Known rows, with every way that one mark hangs from another
(dudo (bigag pusovor) sube): +0.61; -0.52; -0.56; +2.20; +1.72; +0.10; -1.75; -1.03; +0.64; -0.23; -0.98; -0.61; -1.22; +0.88; -0.62; +1.25; -1.89; +0.31; -2.33
(sube (faza (bigag pusovor)) monag): +0.25; -1.05; -0.64; +0.58; +2.05; +0.71; +1.29; -1.36; +2.07; -0.95; -0.14; -0.88; -0.19; -0.28; -0.48; +0.66; +1.46; -0.18; -0.43
(monag (guvo faza)): -0.59; -0.62; +0.83; +0.46; +1.23; -0.11; -0.31; -3.16; -0.21; -1.00; +0.27; +0.58; +1.51; +0.25; +0.89; -0.40; -1.74; +0.07; -0.91
(faza (bigag dudo pusovor) (sube monag)): -0.79; -0.93; -2.35; -0.10; +2.29; +1.20; +0.30; +0.74; +0.43; -3.46; -0.44; -0.74; -1.45; -0.01; -0.04; -0.57; +0.87; +0.50; -2.19
(pusovor (bigag (dudo sube))): -1.16; +0.75; -1.13; +1.03; -0.15; -0.75; -1.47; -0.24; -0.95; -0.77; -0.90; +1.47; -0.07; +0.78; +2.19; +0.30; -3.82; +1.89; -1.16
(faza (bigag dudo pusovor) sube): -1.43; -1.75; -2.89; -0.06; +3.72; +0.66; -0.10; +0.11; -0.71; -3.67; -0.56; -0.44; -1.05; +0.29; +0.83; -1.24; -0.24; +0.11; -2.48
(bigag dudo pusovor): -1.22; -1.50; -1.27; +0.46; +1.36; +1.35; -0.24; -1.01; +0.07; -1.55; -1.69; -1.25; -1.25; +0.88; +2.19; +0.45; -2.84; -0.09; -2.10
(bigag (dudo (sube faza monag)) pusovor): -0.02; +0.00; -1.08; +2.62; +0.27; +1.22; -0.48; -1.77; +2.13; -1.36; -2.58; -1.98; -1.35; +0.43; +0.54; +2.32; -0.35; +1.63; -1.56
(sube faza monag): -0.08; +0.30; +0.32; -0.26; +0.51; +0.25; +1.57; -1.63; +1.89; -0.43; -0.87; -0.15; +0.47; +0.20; +0.34; +0.86; -0.64; -0.66; +0.17
(sube faza (monag guvo)): +0.19; +0.79; +0.51; -0.32; +0.67; -0.69; +1.68; -3.38; +1.79; -0.36; +0.00; -0.65; +0.95; -0.05; +0.21; +0.67; +0.03; +0.36; -0.10
(pusovor (bigag (dudo (sube faza monag)))): -0.48; +1.62; -0.94; +1.70; -0.97; -0.89; -0.62; -0.76; +0.52; -0.47; -1.37; +1.12; -0.12; +0.34; +1.34; +1.30; -2.02; +2.21; -0.38
(sube (faza (bigag pusovor)) (monag guvo)): +0.46; -0.57; -0.51; +0.43; +2.17; -0.10; +1.29; -3.21; +1.91; -0.83; +0.65; -1.41; +0.42; -0.59; -0.59; +0.49; +2.17; +0.76; -0.84
(faza bigag): -1.39; -1.37; -0.46; -0.81; +2.97; +0.57; +0.30; -0.17; -0.83; -1.15; +1.03; +0.90; +0.78; +0.53; +0.61; -1.00; -1.19; -0.44; -0.82
(pusovor (bigag (dudo (sube faza)))): -0.95; +0.97; -1.35; +1.68; +0.23; -1.38; -0.88; -1.23; -0.45; -0.65; -1.38; +1.30; +0.08; +0.53; +2.09; +0.61; -2.90; +1.89; -0.57
(faza (bigag pusovor) (sube monag)): -0.01; -1.33; -1.84; -0.79; +2.92; +0.63; +0.52; +0.02; +1.17; -3.21; +0.48; -0.66; -0.78; -0.05; -0.83; -1.01; +1.03; -0.32; -2.08
(dudo (sube faza)): -0.30; -0.07; -0.35; +1.43; +1.86; -0.34; -0.21; -2.56; +1.01; -0.73; -1.21; -0.24; +0.77; +0.73; +0.53; +0.82; -1.59; +0.38; -0.77
(monag guvo sube): -1.21; +0.65; -0.38; -2.29; +1.01; -1.65; -0.47; -4.46; +0.20; -1.08; +0.97; -0.64; +1.71; -0.24; +0.35; -0.44; -2.34; +0.96; -1.53
(guvo faza (monag sube)): -0.97; -0.03; +0.18; -0.55; +0.00; -0.55; +0.26; -1.61; +1.16; -1.48; -1.06; +1.39; +1.35; -0.47; +0.99; +0.84; -1.44; +0.06; +0.55
(guvo monag): -0.79; -0.53; -0.18; -1.29; +1.51; -0.12; +1.74; -0.09; +0.71; -1.00; -0.80; +0.83; +0.31; +0.79; +2.13; +0.43; -2.36; -0.80; +0.07
(sube (faza bigag) monag): -0.41; -0.13; -0.09; -0.10; +1.75; +0.29; +1.62; -0.81; +1.27; -0.60; +0.30; +0.29; +0.70; -0.17; -0.35; +0.30; +1.27; -0.21; +0.34
(dudo sube): -0.60; -0.25; -0.19; +0.61; +1.38; +0.44; -0.93; -1.44; +0.25; -0.98; -0.62; -0.10; +0.41; +1.11; +0.50; +0.39; -2.72; +0.48; -1.49
(guvo (faza (bigag dudo) (sube monag))): -1.23; -0.37; -0.63; +0.96; +1.24; +1.30; -0.05; +0.91; -0.27; -3.09; -0.47; +1.46; +0.07; -0.05; -0.23; -0.53; +0.96; +0.41; -0.56
(faza (bigag pusovor)): -0.77; -2.38; -1.13; -0.17; +3.33; +1.03; -0.09; -0.82; +0.05; -1.46; +0.55; -0.41; -0.12; +0.40; +0.53; -0.67; -0.78; -0.49; -1.72
(pusovor (bigag dudo)): -1.50; +0.15; -1.11; -0.31; -0.04; -0.75; -0.34; +0.18; -1.25; -0.70; -0.62; +1.78; +0.01; +0.76; +2.91; -0.47; -4.17; +0.68; -0.85

Rows
-1.85; -0.43; -0.99; +1.24; +2.15; +1.10; -0.90; +0.19; -1.17; -1.53; -0.13; +0.52; +0.05; +0.79; +0.66; +0.20; -0.93; +1.60; -1.20
(faza (bigag (dudo sube)))
-1.39; +0.27; -0.51; +1.23; +0.97; +1.43; -0.62; +0.73; -0.23; -1.38; -0.10; +0.29; -0.22; +0.61; -0.04; +0.77; +0.00; +1.87; -0.95
(faza (bigag (dudo (sube monag))))
-1.72; -0.56; -2.00; -0.13; +2.11; -0.50; -0.16; -2.84; +0.56; -1.67; -0.72; -0.93; +0.40; -0.76; +0.42; +0.34; +0.01; +0.98; -1.06
(monag (sube (faza (bigag dudo pusovor))))
-1.27; -0.13; +0.05; -0.52; +1.48; -1.02; -1.09; -3.86; -0.33; -1.47; +1.55; +0.57; +2.40; -1.00; -0.53; -0.64; +0.00; +1.48; -0.81
(monag (guvo (faza bigag)) sube)
-0.99; +0.83; -0.63; -1.56; +1.41; -2.38; +0.20; -5.58; +0.86; -0.84; +0.36; -0.81; +2.03; -0.69; +0.42; -0.02; -1.23; +0.91; -0.81
(monag guvo (sube faza))
+1.43; +0.52; -0.29; +2.89; +0.72; -0.03; -0.62; -1.55; +2.50; +0.18; -1.54; -1.12; -1.34; +0.15; -1.50; +2.39; +0.50; +0.63; -1.22
(dudo (bigag pusovor) (sube faza monag))
-0.65; -0.47; -0.67; +1.63; +2.96; -0.05; -0.21; -1.90; +0.44; -1.04; -0.22; +0.18; +0.99; +0.37; -0.20; +0.41; +0.06; +0.89; -0.52
(dudo (sube (faza bigag)))
-0.54; -0.73; -1.58; +2.77; +1.51; +0.82; -0.77; -2.29; +1.04; -1.46; -2.64; -1.83; -1.10; +0.58; +1.38; +1.66; -1.40; +1.21; -1.83
(bigag (dudo (sube faza)) pusovor)
-0.83; -0.88; -1.38; +2.07; +1.05; +1.43; -1.46; -1.33; +0.46; -1.67; -2.08; -1.57; -1.36; +0.87; +1.40; +1.26; -2.44; +1.32; -2.42
(bigag (dudo sube) pusovor)
-0.11; +0.67; -0.67; -1.78; +1.28; -0.67; +0.85; -1.85; +0.87; -2.50; +0.46; -0.32; +0.39; +0.28; -0.06; -0.87; -0.78; -0.07; -1.64
(faza (sube (monag guvo)))
-1.15; +0.09; -1.12; -1.49; +2.08; -1.57; +1.56; -1.74; +1.21; -1.25; -0.25; +0.71; +1.44; -0.67; +0.65; +0.58; +0.29; +0.40; +0.78
(guvo (monag (sube (faza bigag))))
-0.83; +1.39; +0.12; +1.24; -0.50; +0.67; -0.72; -1.60; +0.36; -1.12; -0.72; -0.73; -0.17; +0.70; +0.57; +1.40; -1.36; +2.45; -1.42
(bigag (dudo (sube (monag guvo))))
-0.82; -1.39; +0.34; +0.71; +2.03; +0.67; +1.03; +0.50; +0.19; -1.46; -0.23; +2.22; +1.06; +0.04; +1.02; +0.17; +0.20; -0.27; +0.84
(guvo (faza bigag) monag)
-1.94; +0.46; -1.50; -0.90; +1.58; -1.15; +1.42; -1.29; +0.62; -1.57; -0.92; +0.74; +0.85; -0.57; +1.36; +0.97; +0.15; +1.11; +0.70
(guvo (monag (sube (faza (bigag dudo)))))
+0.21; -0.88; -1.74; -0.88; +2.99; -0.04; +0.51; -1.64; +1.00; -3.08; +1.19; -1.15; -0.24; -0.37; -0.98; -1.13; +1.61; +0.52; -2.32
(faza (bigag pusovor) (sube (monag guvo)))
+0.29; -0.94; +0.53; +0.95; +0.86; +1.07; -0.02; -2.21; +1.36; -1.23; +0.84; -0.41; +0.40; -0.42; -0.70; +0.25; +1.17; +0.80; -1.13
(sube (monag (guvo (faza (bigag pusovor)))))
-1.09; +0.17; -0.46; +0.61; +1.18; +0.89; +1.42; -0.22; +0.64; -0.96; -0.54; +0.27; +0.18; -0.04; +0.28; +0.75; +1.18; +0.61; +0.32
(sube (faza (bigag dudo)) monag)
-0.22; -0.11; -0.90; +2.04; -0.23; +1.83; -1.15; -0.81; +1.47; -1.48; -1.95; -1.94; -1.70; +0.77; +0.61; +1.89; -1.45; +1.70; -2.17
(bigag (dudo (sube monag)) pusovor)
+1.16; +0.35; -0.03; +2.16; +0.23; +0.61; -1.38; -0.43; +1.73; +0.01; -0.89; -0.97; -1.71; +0.58; -1.52; +1.94; -0.71; +0.82; -2.01
(dudo (bigag pusovor) (sube monag))
-1.58; -0.81; -1.26; +0.84; +2.34; +0.19; +0.95; +1.22; -0.49; -3.40; -1.07; +2.23; +0.15; -0.06; +1.28; -0.41; +0.75; +0.34; +0.17
(guvo (faza (bigag dudo) sube) monag)
+1.48; +0.70; +0.11; +2.06; +0.35; -0.15; -1.42; -2.02; +1.67; +0.03; -0.19; -1.39; -1.23; +0.28; -1.64; +1.77; -0.17; +1.58; -2.27
(dudo (bigag pusovor) (sube (monag guvo)))
-1.05; +0.22; +0.34; -0.66; +0.33; -1.12; -1.09; -4.67; +0.32; -1.22; +0.51; +0.26; +2.08; -0.58; +0.05; -0.32; -1.65; +1.04; -0.96
(monag (guvo faza) sube)
-0.49; -0.44; -0.27; -0.06; +1.96; -0.75; -0.11; -2.99; -0.25; -2.53; +0.18; +0.68; +1.30; +0.11; +0.61; -1.24; -1.20; -0.14; -1.40
(monag (guvo (faza sube)))
-0.71; -0.29; -1.25; -1.52; +2.57; +0.29; +0.89; +0.67; +0.30; -2.75; +0.94; +0.64; +0.16; +0.11; -0.84; -1.31; +0.64; -0.37; -1.13
(faza bigag (sube monag))
-0.12; -1.26; -1.30; +2.19; +3.28; +0.19; -0.49; -2.40; +1.08; -1.24; -0.57; -0.91; +0.25; +0.18; -0.21; +0.68; +0.42; +0.89; -1.36
(dudo (sube (faza (bigag pusovor))))
+0.91; -0.27; -0.80; +2.95; +2.22; -0.60; -0.90; -2.22; +1.30; +0.04; -1.60; -0.86; -1.06; +0.41; -0.62; +1.68; -0.64; +0.27; -1.57
(dudo (bigag pusovor) (sube faza))
-1.25; -1.42; -1.67; +1.89; +2.53; +1.52; -1.27; -0.37; -0.33; -1.90; -0.62; -0.79; -0.83; +0.53; +0.56; +0.46; -0.53; +1.61; -2.16
(faza (bigag (dudo sube) pusovor))
+0.61; +1.38; +0.62; +1.49; -0.16; +0.17; -1.07; +0.29; +0.85; +0.31; -0.40; +0.43; -0.72; +0.70; -1.45; +1.60; -1.13; +0.77; -1.03
(dudo bigag (sube monag))
-0.53; -0.63; -1.11; +1.21; +1.55; +1.20; +1.14; -0.82; +1.45; -1.21; -0.96; -0.93; -0.75; -0.27; +0.21; +1.12; +1.49; +0.61; -0.52
(sube (faza (bigag dudo pusovor)) monag)
-0.69; -0.65; -1.73; -0.93; +2.36; -1.26; +1.36; -2.33; +1.86; -1.52; -0.54; -0.34; +0.68; -0.82; +0.71; +0.86; +0.59; +0.41; +0.03
(guvo (monag (sube (faza (bigag pusovor)))))
-0.16; -2.06; -1.52; +0.74; +3.27; +0.20; +0.83; +0.08; +0.99; -3.56; -0.73; +1.09; -0.12; -0.41; +0.52; -0.48; +1.12; -0.46; -0.62
(guvo (faza (bigag pusovor) sube) monag)
-1.50; -0.10; -1.19; -1.26; +2.39; -1.20; +0.22; -2.97; +0.37; -1.10; +0.44; +0.17; +1.74; -0.82; -0.15; -0.31; -0.23; +0.32; -0.24
(monag (sube (faza bigag)))
-0.94; +0.25; +0.79; +0.97; +0.10; +1.15; +0.05; -1.15; +0.02; -1.24; +0.52; +0.68; +0.56; -0.13; +0.03; +0.30; +0.77; +1.48; -0.34
(sube (monag (guvo (faza (bigag dudo)))))
-0.80; -1.20; -0.82; +0.15; +2.90; -0.16; +1.18; +0.63; +0.16; -3.16; -0.38; +2.27; +0.82; -0.21; +0.58; -0.78; +0.82; -0.49; +0.25
(guvo (faza bigag sube) monag)
-0.98; +0.48; -0.90; -1.55; +0.99; -1.73; +1.58; -2.45; +1.72; -1.08; -1.13; +0.33; +1.20; -0.45; +1.34; +0.99; -1.23; +0.05; +0.57
(guvo (monag (sube faza)))
-0.17; -0.26; +0.12; +0.16; +0.58; +0.63; +0.22; -0.45; +1.02; -2.63; -0.77; +1.00; +0.34; +0.21; -0.19; -0.52; -0.71; -0.78; -0.77
(guvo (faza (sube monag)))
-1.33; -0.60; -0.22; -0.38; +1.23; -0.35; +0.27; -0.87; +0.57; -1.69; +0.14; +1.89; +1.59; -0.87; +0.20; +0.26; +0.30; +0.59; +0.67
(guvo (faza bigag) (monag sube))
-1.05; -1.53; -0.72; +0.35; +3.08; +0.39; -0.18; -0.25; -0.73; -3.11; +0.21; +1.77; +0.95; -0.01; -0.20; -1.68; -0.02; -0.70; -0.92
(guvo (faza bigag sube))
-0.65; -0.32; -1.47; -0.81; +2.77; -1.82; -0.02; -5.42; +0.91; -1.29; +0.96; -1.38; +1.54; -1.16; -0.28; -0.25; +0.67; +1.40; -1.44
(monag guvo (sube (faza (bigag pusovor))))
-0.99; -0.91; -1.71; -0.68; +2.61; -0.78; -0.06; -3.40; +1.09; -1.38; +0.06; -0.94; +0.92; -0.82; -0.25; -0.05; +0.07; +0.27; -1.01
(monag (sube (faza (bigag pusovor))))
+0.10; +0.41; +0.80; +2.02; +0.58; +0.75; -1.09; -2.02; +0.92; -1.05; +0.79; +0.26; +1.03; -0.06; -1.32; +0.68; +1.06; +2.29; -0.84
(dudo (sube (monag (guvo (faza bigag)))))
